Each row comes from the steps of one path. Every step used is in the known rows, and no mark comes twice. Write the path behind each row, first mark first.
Known rows:
keme tagotip: [ 11.7   6.5  -7.2  -8.1 -10.4  -2.7  -7.4  -2.5  -9.0   8.8  13.6  18.1
 -10.1  -3.6  -5.0  -0.1   1.2   9.9  17.1  -8.3 -11.7   2.8  -4.2]
risin fugo: [ -1.6  -9.5  -6.5  12.8   0.5   2.3  11.2 -14.2 -10.8   5.0  -6.0  -9.7
  -4.9   7.5   0.2  -4.6  -0.4  29.0  12.3  -0.8  -5.7  -2.3   4.5]
pazif fugo: [  3.4 -12.8  -4.6 -12.3   0.7  -5.4  -4.2  -5.2  -6.2  -3.7   2.4 -12.3
   0.5   3.9   0.3 -19.3  -1.3 -13.0  12.8  -5.0   3.7  -7.5  26.7]
fugo risin: [-20.1   9.4   9.2  -8.1  14.5  -1.7  -5.7 -11.5   9.7   3.0   3.1   1.5
 -10.1  -3.3 -13.3   9.9 -23.8  22.3  26.0 -10.7   9.2  -5.0  -3.0]
fugo risin keme pazif: [-25.1  25.8  21.5  -1.1  31.8  -7.3  -7.9 -23.1  -3.0   8.2   3.4 -10.1
  -8.1 -15.5   3.2  -3.5 -17.2  46.1  27.0 -16.1   6.4   3.1  -8.8]
zopo risin ledo mopof: [  5.7   9.6  14.9   3.3  13.9   9.2  -0.4  -9.7  30.2  -4.8   7.6   4.4
  12.2  12.0  31.9   0.7   9.8  24.6  27.4 -15.9  -5.5  15.1  -0.3]
zuzu keme pazif fugo risin: [  1.1   8.9  16.5  -6.1  30.1 -21.6   3.7 -22.3 -12.2   7.4  -6.9 -14.6
   6.6 -16.6  13.9 -21.8 -10.0   9.3  22.2  -6.0 -12.1  13.0  22.2]
mopof ledo risin keme: [ -0.6  -0.4   0.9  -0.2   9.0  16.0  -1.1   2.1  -3.7 -15.2   3.5 -12.0
   7.7  16.0   1.8  -3.1  17.9   9.4   6.8 -13.2  13.4   5.7  -5.6]
tagotip keme pazif fugo risin ledo: [-17.1  16.0  17.5 -11.1  36.7 -19.0  14.5  -9.9  -0.6   6.1  22.6  -5.4
  -2.0  -4.6   8.1 -14.2  -2.2  22.5  44.6 -20.2  -1.2  10.0   2.4]
pazif fugo risin ledo: [-10.4  -3.6   4.4 -14.2  20.2   1.4 -10.4  -8.0  12.2  -0.3  11.2  -7.4
  -6.7  12.8  -0.2 -15.5 -20.7  18.8  39.9 -16.4   9.9 -11.7  27.8]
risin ledo tagotip keme pazif fugo: [  0.7   8.0   1.7   7.8  25.6   3.2   8.4   2.9  -4.1  -6.7  24.6   3.5
   3.6  15.9  24.7 -20.9  25.2  28.5  34.9 -15.5 -16.6   8.7  11.7]
tagotip keme pazif fugo risin ledo mopof: [-17.0  11.0  22.1  -9.4  34.5 -23.7  14.5  -7.0   3.0   3.5  18.7  -1.8
  -3.6  -4.4  14.9 -14.4  12.1  22.3  56.1 -16.3  -3.7  16.1   7.8]
pazif fugo risin keme: [-21.1   2.1   4.7 -11.0  19.2 -10.9 -12.5 -17.7  -3.4   9.2   0.9 -17.0
  -2.8  -2.3  -4.9 -20.2 -20.9  23.6  26.2 -18.9  10.8  -6.2  27.8]
ledo tagotip: [  1.6   0.6  -9.4  11.3  -3.2   8.5  -0.4  -1.8 -14.3 -12.1   3.9   5.1
   1.7   5.5   4.8  -5.0  23.7   7.5   8.8  -3.0 -12.9   0.9   3.8]
mopof ledo tagotip keme: [  2.0   5.7  -2.9   4.6  12.8   8.0  25.5   5.2 -13.9  -1.5  11.5   8.7
   5.9  13.0  -1.1  -2.4  25.5  -4.5   5.9 -11.9   4.5  -0.4  -1.9]
pazif fugo risin ledo tagotip keme: [-17.8   2.7   0.4  -9.0  24.7  -5.1  -1.1  -7.9   4.0   1.9  17.6  -2.4
  -3.1  13.8   0.2 -17.9  -7.3  28.1  47.6 -23.3   0.1  -2.7  26.9]
zopo mopof: [  8.7 -21.4 -11.0  -0.5  -2.1   1.2   0.7   1.0  16.3  -3.6 -14.8   4.0
   5.7 -16.7  11.0   9.1   9.2  -0.7   7.8 -22.2  -2.2  -0.9 -10.1]
risin ledo tagotip keme: [ -5.1   9.1  -3.9  14.4  18.9   6.1   8.4  10.2   4.0   0.9  20.1  12.9
   5.7  20.3  16.8  -9.8  20.6  35.4  19.9 -14.2 -16.4  11.6   6.3]
mopof ledo risin keme pazif: [  4.7   5.0  10.0  -0.6  15.0  16.4   1.1  -4.0  -8.3 -21.0   6.8 -15.4
   6.1  10.0  10.0  -5.6  23.5   9.4  14.7 -13.2  10.8   6.0 -13.9]
zuzu keme pazif: [  8.9  11.9  14.4   6.3  23.5 -16.7   9.4 -13.1 -13.2   7.7  -9.6  -7.0
  10.0 -17.5  20.4 -14.0   2.8   5.9   0.4   2.0 -18.9  21.7   6.1]
tagotip keme pazif: [-11.6  18.2  13.6  -2.7  21.7 -21.1  21.5  -6.0 -10.9   6.3  14.0  -1.3
   0.8 -15.2   6.2  -2.8  11.2   9.3  18.2  -8.9  -6.6  18.4 -16.1]
tagotip keme pazif fugo: [ -8.7  10.5  11.2 -11.1  21.5 -24.3  18.5  -9.8 -14.9   3.7  15.1  -9.3
   1.7 -12.5   5.9 -15.6  10.0   0.2  25.9 -12.3  -4.0  12.7   1.1]
mopof zopo risin ledo tagotip keme: [ 10.6   9.0  18.0   4.8  -3.0  -3.5  19.5   4.1   8.1   2.6  14.1   9.4
  29.2  20.8  22.1 -10.3  -1.0  22.0  28.1  -9.8  -4.2  -4.1  -8.9]
mopof ledo: [ 11.4  -2.4   3.4  -4.2   9.1  14.0  13.7   5.0  -0.2  -0.9   3.5   2.8
   1.6  11.5  -2.7   2.9   4.2 -16.8  -3.4  -2.0  18.9 -10.7  -2.1]

Write each row's path:
[  7.7  -7.7   0.3  -6.6   1.3  21.0   3.2   4.1   1.2 -24.7   6.2  -5.7
   4.6  18.7  -2.4   4.3  18.1  -9.9  14.2  -8.7  14.1  -0.2  -9.6]  mopof ledo risin
[ 15.4   7.2  24.7  -1.6   3.9  -5.9  19.4  -4.1  -0.8  -5.6  19.2  -0.7
  26.3  16.6  29.7 -21.8   4.7  14.2  43.4 -11.7  -3.8  -6.4  -2.8]  mopof zopo risin ledo tagotip keme pazif fugo
[  2.3   6.9   1.0   6.7   3.9   6.7  11.1 -34.4   2.3   0.6  -0.7 -12.6
   9.0   2.8  12.9   2.7  -8.4  29.4  16.8 -17.0  -5.1   5.8  -7.6]  zopo risin fugo
[  3.9  -3.6  29.2   4.8 -10.4 -16.4   6.3   1.3   9.6   1.8 -10.0   2.4
  20.9   4.5  25.1 -12.4  16.6  12.5  26.9   3.1   0.7   5.7   2.8]  ledo mopof zopo risin keme
[ -1.9   5.4  18.2 -16.2  21.9  -6.1  -2.4 -22.5  -9.5 -12.0  11.4 -14.7
 -10.2 -11.4   6.5 -12.9  -4.8   2.4  43.5  -9.2   5.0  -6.8   4.5]  keme pazif fugo risin
[ 13.8  -4.8  17.3   4.1 -15.4  -3.2  19.2 -13.5  -0.9   2.6  -3.0  -5.9
  21.4  13.8  12.8  -7.8 -14.2  16.7  22.7  -0.3   3.5 -14.5  -8.7]  mopof zopo risin fugo
[-14.8  14.7   4.2  -0.4  20.8 -10.9  11.8 -15.2 -21.9  -7.7  17.9  -0.9
  -2.5  -5.7   3.7 -12.8  20.9  19.7  43.4 -18.2 -12.3   8.3   3.0]  ledo tagotip keme pazif fugo risin
[-14.9   5.6   0.8 -16.6  13.7 -12.6 -16.4 -19.3  -8.0  13.1   8.5  -7.7
  -8.6  -3.5  -8.0 -20.4 -20.5  29.0  34.9 -23.1   3.4  -5.4  25.7]  pazif fugo risin keme tagotip
[  7.2 -13.4  -4.7   0.9   2.3  21.9   9.9  -5.4  -5.7 -21.6   2.1 -12.5
   1.9  23.8  -2.4   1.9  18.0   8.4  22.7  -7.8  10.1  -2.2  -5.4]  mopof ledo risin fugo
[  2.1   7.1  14.8  -6.6  27.8   5.1  -4.8 -17.3  -7.7 -18.4  19.8  -9.5
  -8.5   2.0  18.5 -18.4   7.7  18.2  53.8 -13.0  -2.9  -7.1   8.2]  keme pazif fugo risin ledo tagotip
[-20.0  21.9  13.9   3.5  35.8   3.5   2.7  -8.7   7.3  -1.3  22.0   8.4
  -7.2   5.6   9.1   0.6  -1.1  50.0  50.1 -22.0  -6.0   5.0  -6.5]  fugo risin ledo tagotip keme pazif
[  6.4  -3.9  32.4 -12.4  18.1  -8.5   1.2  -5.8   2.5 -12.9  11.9  -5.7
  -3.0   4.9  22.5 -21.3   5.3   9.3  64.8  -0.5   4.7 -10.3  10.9]  keme pazif fugo risin ledo mopof zopo
[-12.8  -4.9   2.6 -18.9  11.1  -6.2  -8.2 -15.0   1.6  -0.6   4.1 -10.8
  -7.0   1.4 -10.7 -12.7 -20.4   3.3  34.1 -13.1  10.8 -11.8  24.8]  pazif fugo risin
[  7.9   4.0   2.7  -2.7  20.3   5.2  25.6  -2.5 -22.8  -8.8  17.2  -0.4
   2.7   9.1   6.1 -13.8  30.2 -12.0  21.3 -13.8   5.1  -2.7   4.1]  mopof ledo tagotip keme pazif fugo
[ 18.5 -22.2  -8.4  -3.1   5.0  12.8  13.1   4.8  16.1  -4.7 -11.6   5.4
   6.3  -7.6   9.1   9.6  12.6 -14.3   4.8 -23.2  12.4  -9.3 -11.5]  zopo mopof ledo
[ 10.1 -14.5  24.0   6.7 -16.1 -11.3  15.0  -2.9   8.2  -3.3 -10.9   2.6
  15.6  11.6  22.0  -8.4  16.6  11.1  38.9   8.9  -2.5  -0.2   4.3]  ledo mopof zopo risin fugo
[ 18.0   3.5  23.1  -0.2  -6.3   2.9   9.6   2.9  17.4   0.8   7.7   4.3
  25.4  21.1  22.4  -6.4 -13.7  13.1  21.0  -2.6   5.6 -11.9  -8.1]  mopof zopo risin ledo
[ -0.1  24.1  15.8  -2.8  21.7  -4.3  -2.2 -36.1  -5.5   0.3   5.4 -23.4
  14.0 -12.5  27.5 -15.9  -2.4  24.4  15.1 -25.6  -0.9  11.4  -3.2]  zopo risin keme pazif fugo
[ 14.4 -17.7 -13.9  -4.5  -0.7  13.4  -4.1   0.7   8.7 -11.9  -5.5   3.7
   6.0  -5.4   9.4   5.9  23.9  12.5  22.0 -37.1   3.1   4.6 -16.3]  zopo mopof ledo risin keme tagotip
[ 12.9  -1.3  -3.6   5.1   6.3  22.1  14.1   4.0 -13.1 -11.4   7.2   7.2
   1.6  15.8   2.1  -2.0  24.0 -11.1   3.5  -4.9   7.5 -10.5   1.4]  mopof ledo tagotip
[  5.7  -1.9   7.3  -7.5  16.2  14.0  -0.7  -6.3 -12.2 -23.3   8.6 -21.3
   6.0  11.7   9.7 -15.8  22.5   1.8  22.1 -14.9  14.1   2.2   0.0]  mopof ledo risin keme pazif fugo
[  2.9  10.0  17.4  -2.6  37.5 -14.5   2.7 -17.5  -3.2   7.4  -0.7 -11.4
   6.8  -7.2  22.7 -24.3 -10.1  20.8  26.8  -8.2 -13.4  13.8  24.9]  zuzu keme pazif fugo risin ledo
[  8.5   1.6  37.1   4.2  -3.2 -16.8   7.7  -3.6   3.7  -4.2  -6.0  -1.2
  18.7  -1.0  33.0 -13.3  22.3  12.0  34.7   4.3  -1.6   6.6  -3.6]  ledo mopof zopo risin keme pazif
